Every row comes from one small tree of marks. The marks that hang from a mark follow it in brackets, in alphabetical order. Every link used is in the known rows. Which tree was each row made from?
Known rows:
buserit(divit(lise(geto)) gigiz simi): [ 2.06 -1.48  0.51 -3.24 -2.90  2.12 -2.62 -1.89  5.88 -2.43  1.25 -1.46
  2.26  3.87  2.49  0.29 -4.61 -0.93 -0.78  1.33 -0.73 -0.28 -2.87]
divit(lise(geto simi(sika))): [ 3.17 -4.15  2.31 -1.83 -1.22  1.32 -2.89 -1.50  2.35 -0.73  0.67 -3.45
  3.55  0.13  2.66  0.51 -2.64 -1.22 -2.05  0.21 -1.33 -0.13 -1.18]
lise(simi(buserit)): [ 2.23 -1.55  2.78 -0.54 -1.48  2.14 -3.44  0.59  4.71  0.33  1.19 -2.27
  2.16  1.54  5.33 -1.80 -2.28  0.37 -2.85  0.99 -0.27 -0.54 -1.62]
simi(sika(divit(buserit(gigiz) lise(geto)) dizut)): [ 3.98 -2.45 -0.37 -3.81 -2.32  1.14 -2.52 -1.82 -1.51 -2.25 -0.12 -2.23
  3.38  1.24  0.40  2.95 -2.93 -0.70  0.44 -0.17 -0.05 -1.39 -2.82]
lise(geto simi(buserit(divit gigiz) sika(dizut))): [ 0.96 -0.20 -1.05 -2.92 -2.23  2.26 -2.83 -0.21  4.42 -2.26  0.62 -2.74
  2.95  3.51  1.41 -0.20 -3.78  1.15 -2.26  0.28  0.72 -0.65 -1.27]
divit(buserit lise(geto)): [ 4.22 -4.28  3.61 -3.09 -1.72  1.26 -2.58 -1.59  0.34 -1.19  0.83 -1.86
  2.66  1.93  3.63  1.56 -2.73 -1.66 -0.65  0.59 -1.20 -1.21 -3.55]
lise(geto simi(buserit(gigiz) sika(divit dizut(vori)))): [ 0.25 -1.41  0.33 -3.11 -2.19  1.86 -3.10  1.04  1.89 -1.94 -0.03 -2.70
  2.35  0.87  0.00  1.46 -2.19  0.96 -0.99  0.41  0.52 -1.45 -0.86]
lise(geto simi(sika)): [ 1.97 -2.30  1.44 -2.20 -1.16  1.77 -2.99 -1.31  3.02 -0.21  0.81 -3.68
  2.94  0.27  3.05 -0.28 -2.31 -0.98 -3.19  0.04 -1.01 -0.79 -0.99]
dizut(sika(divit) vori): [ 1.78 -1.51  2.01 -5.29 -2.16  1.08 -3.28 -1.36 -0.06  1.37 -0.33 -2.17
  0.14 -1.53  2.03  1.94 -0.90 -0.41 -0.52 -0.54 -1.18 -3.04 -1.47]
simi(sika(divit(buserit) dizut)): [ 3.15 -0.87 -0.94 -3.78 -1.74  1.29 -3.13 -1.05 -2.37  0.43 -0.17 -3.10
  2.59 -0.52  2.92  1.63 -1.57 -0.51 -1.24 -0.68 -0.16 -2.47 -1.67]
dizut(vori): [ 2.22 -2.01  2.61 -4.96 -1.76  1.62 -3.32 -0.78  1.33  1.12  0.87 -1.53
  1.22 -0.47  4.04  0.96 -1.92 -0.58 -1.29  0.47 -1.75 -1.37 -1.77]
lise(simi(buserit(divit gigiz) sika(dizut))): [ 1.85  0.80 -1.78 -2.81 -2.28  2.24 -3.32 -0.40  4.66 -0.90  0.60 -2.59
  2.70  2.59  2.85 -0.59 -3.82  2.24 -2.12  0.26  0.86 -0.23 -0.65]
sika(divit): [ 2.67 -0.48  0.99 -3.64 -1.93  1.66 -3.47 -1.45  2.17  0.80  0.85 -2.16
  1.84  0.45  3.79 -0.26 -1.31 -2.17 -1.96 -0.04 -1.03 -1.86 -2.07]
divit(buserit(gigiz simi) lise(geto)): [ 3.79 -3.00  2.40 -1.78 -2.47  1.95 -2.40 -1.35  2.94 -2.34  1.01 -1.35
  2.44  2.81  3.70  1.23 -4.00 -0.16  0.09  1.54 -0.55 -0.38 -3.69]
reru(geto): [ 3.51 -2.02  4.16 -3.82 -1.73  1.75 -3.14 -1.46  2.01  1.44  1.03 -0.71
  1.22  1.58  5.03 -1.06 -2.75 -1.82 -2.03 -0.53 -2.08 -2.17 -2.51]
vori(dizut(sika(divit(buserit(gigiz) lise(geto))))): [ 4.01 -2.31  0.89 -4.69 -2.65  0.93 -2.25 -1.51 -0.48 -2.49 -0.43 -1.10
  1.03  2.56  0.17  2.46 -2.63 -0.86  0.85 -0.02 -0.63 -2.02 -4.27]
lise(simi(buserit sika)): [ 2.60 -2.01  1.57 -0.12 -1.41  1.89 -3.65 -0.27  3.32  1.14  0.75 -2.58
  2.64  0.17  4.67 -0.72 -2.11  1.13 -2.84  0.75  0.31 -0.42 -0.32]
sika(divit dizut): [ 2.32 -0.12  0.13 -4.33 -1.95  1.76 -3.01 -0.25  0.56  0.14  0.72 -3.11
  2.26  0.95  3.26 -0.31 -1.64 -2.14 -2.04 -0.39 -1.25 -2.40 -2.37]
dizut(sika(divit(buserit(gigiz) lise)) vori): [ 4.01 -2.66  2.00 -5.34 -2.81  0.64 -3.05 -2.26 -0.71 -0.28 -0.54 -1.03
  0.25 -0.63  1.45  4.06 -2.17  1.34  2.08 -0.04 -0.43 -1.62 -2.48]
gigiz(buserit(divit(lise(geto)) simi(sika))): [ 1.24 -4.03 -0.30 -1.55 -1.98  1.95 -2.96 -2.74  2.84 -0.64  0.69 -2.22
  2.80  1.41  1.74  1.02 -4.18 -0.30 -0.99  1.19 -0.53 -1.84 -1.65]

Which tree is each row?
[ 4.05 -1.28  0.66 -1.66 -2.81  1.67 -3.05 -1.33  2.63 -1.45  0.65 -1.30
  2.03  1.65  3.65  1.23 -3.08  0.02  0.43  1.25  0.05 -0.31 -2.99]
sika(divit(buserit(gigiz simi) lise))
[ 2.02 -3.37  0.18 -4.96 -2.62  1.45 -2.92 -0.56  1.50 -1.89 -0.04 -0.95
  2.48  2.24 -0.75  2.86 -4.05  1.38  0.52  0.77  0.10 -1.13 -1.44]
simi(buserit(divit(lise(geto)) gigiz) sika(dizut(vori)))
[ 2.27 -0.64 -1.22 -3.28 -1.98  1.86 -3.39 -0.49  1.48  0.58  0.39 -2.31
  2.52  1.75  3.00  0.19 -2.99  0.61 -2.17  0.08  0.16 -1.83 -0.87]
simi(buserit(divit) sika(dizut))
[ 1.99 -0.88 -0.63 -3.89 -2.47  1.74 -3.59 -0.08  0.32  0.20 -0.16 -1.11
  2.03 -0.12  0.90  2.22 -2.13  1.54 -0.12  0.48  0.54 -1.72 -0.88]
simi(buserit(gigiz) sika(divit dizut(vori)))
[ 3.92 -2.16  0.95 -4.45 -2.22  0.86 -2.92 -0.95  0.00  0.07 -0.17 -1.73
  1.02  0.72  1.42  0.98 -1.89 -1.60 -0.67 -0.44 -1.78 -2.39 -2.69]
vori(dizut(sika(divit(lise))))
[ 3.01 -0.15 -1.63 -2.92 -2.56  1.92 -3.83 -2.23  4.56  0.58  0.49 -0.57
  2.13  2.01  2.80  0.56 -3.56  1.49 -1.40  0.83  0.97 -0.57 -0.84]
simi(buserit(divit gigiz) sika)
[ 1.17 -2.96  2.45 -3.13 -2.33  1.77 -2.78  1.54  2.62 -3.16  0.55 -2.26
  2.51  2.65  0.27  1.26 -2.48  0.21  0.07  0.82 -0.19 -0.94 -2.43]
sika(divit(lise(geto simi(buserit(gigiz)))) dizut(vori))
[ 2.42 -1.40 -0.74 -5.80 -2.17  1.45 -3.06 -1.21  2.74 -1.32  0.29 -2.68
  2.22  0.78  0.83  1.65 -3.79  2.07 -0.26 -0.07 -0.69  0.26 -0.44]
buserit(divit(lise(simi(sika(dizut(vori))))) gigiz)
[ 2.67 -0.39 -1.22 -3.88 -1.73  1.46 -3.21 -1.01 -0.67  0.88  0.19 -3.22
  2.73 -0.58  2.53  0.72 -1.65 -1.37 -2.16 -0.74 -0.83 -2.38 -1.15]
simi(sika(divit dizut))
[ 3.34 -2.37  1.57 -2.19 -2.97  1.41 -2.31 -1.72  1.68 -2.19 -0.09 -2.08
  1.30  1.76  1.93  2.52 -2.98 -0.09  0.82  0.57 -0.32 -1.88 -3.47]
dizut(sika(divit(buserit(gigiz simi) lise(geto))))
[ 3.42 -0.22 -0.56 -1.82 -2.37  2.13 -3.22 -1.98  3.87  0.62  1.09 -1.42
  2.22  0.16  4.52  0.25 -3.63  0.81 -1.60  1.04 -0.39 -0.17 -1.04]
buserit(gigiz simi(sika))
[ 2.85 -1.79  1.54 -4.82 -2.23  1.35 -2.84  0.06  0.62 -2.33  0.26 -2.62
  1.99  0.69  1.84  1.96 -2.27  1.11  0.79  0.15 -0.15 -0.50 -2.50]
sika(divit(buserit(gigiz) lise(simi)) dizut(vori))
[ 3.41 -2.32  2.44 -4.51 -2.52  0.84 -2.91 -1.44  1.10 -1.07 -0.35 -2.22
  0.44 -0.58  1.77  2.98 -1.92  1.88  1.32 -0.17 -0.15 -0.81 -1.93]
dizut(sika(divit(buserit(gigiz) lise(simi))) vori)
[ 2.46 -3.47  2.77 -2.13 -1.55  1.24 -2.74 -0.90  1.44 -2.24  0.43 -3.40
  2.74  1.75  2.63  0.71 -1.78 -2.00 -1.05  0.14 -0.65 -0.89 -2.94]
sika(divit(buserit lise(geto simi)))
[ 1.98 -4.02  2.69 -5.48 -1.84  0.99 -2.48  0.12 -2.33 -2.11 -0.16 -2.63
  2.22  0.98  0.72  3.11 -1.54 -1.73  0.58 -0.07 -1.25 -2.67 -3.33]
sika(divit(buserit lise(geto)) dizut(vori))
[ 0.96 -1.09  0.02 -4.82 -1.96  1.53 -2.66 -0.38 -0.40 -2.40 -0.31 -3.31
  2.22 -0.11  0.56  2.41 -1.84  0.99 -0.43 -0.37  0.17 -1.35 -1.57]
lise(geto simi(sika(divit(buserit(gigiz)) dizut(vori))))
[ 2.23 -3.71  0.63 -3.56 -2.57  1.22 -3.12  0.10 -0.23 -1.67 -0.21 -1.09
  2.75  1.04 -1.11  3.33 -2.55  0.29  0.81  0.77  0.09 -1.63 -1.65]
simi(buserit(gigiz) sika(divit(lise(geto)) dizut(vori)))
[ 0.02 -1.84 -0.97 -2.81 -1.90  2.00 -3.29 -0.44 -0.41  0.71  0.08 -2.69
  1.86 -1.91  1.94  1.68 -2.32  0.76 -0.71  0.62 -0.21 -3.39 -0.77]
gigiz(buserit(simi(sika(divit dizut(vori)))))
[ 1.14 -3.33 -0.76 -3.68 -1.94  1.84 -3.08 -1.20  0.72  0.04  0.26 -2.24
  2.17 -0.23  1.77  2.23 -4.19  1.61  0.01  0.88 -0.57 -2.36 -0.85]
gigiz(buserit(divit(lise) simi(sika(dizut(vori)))))
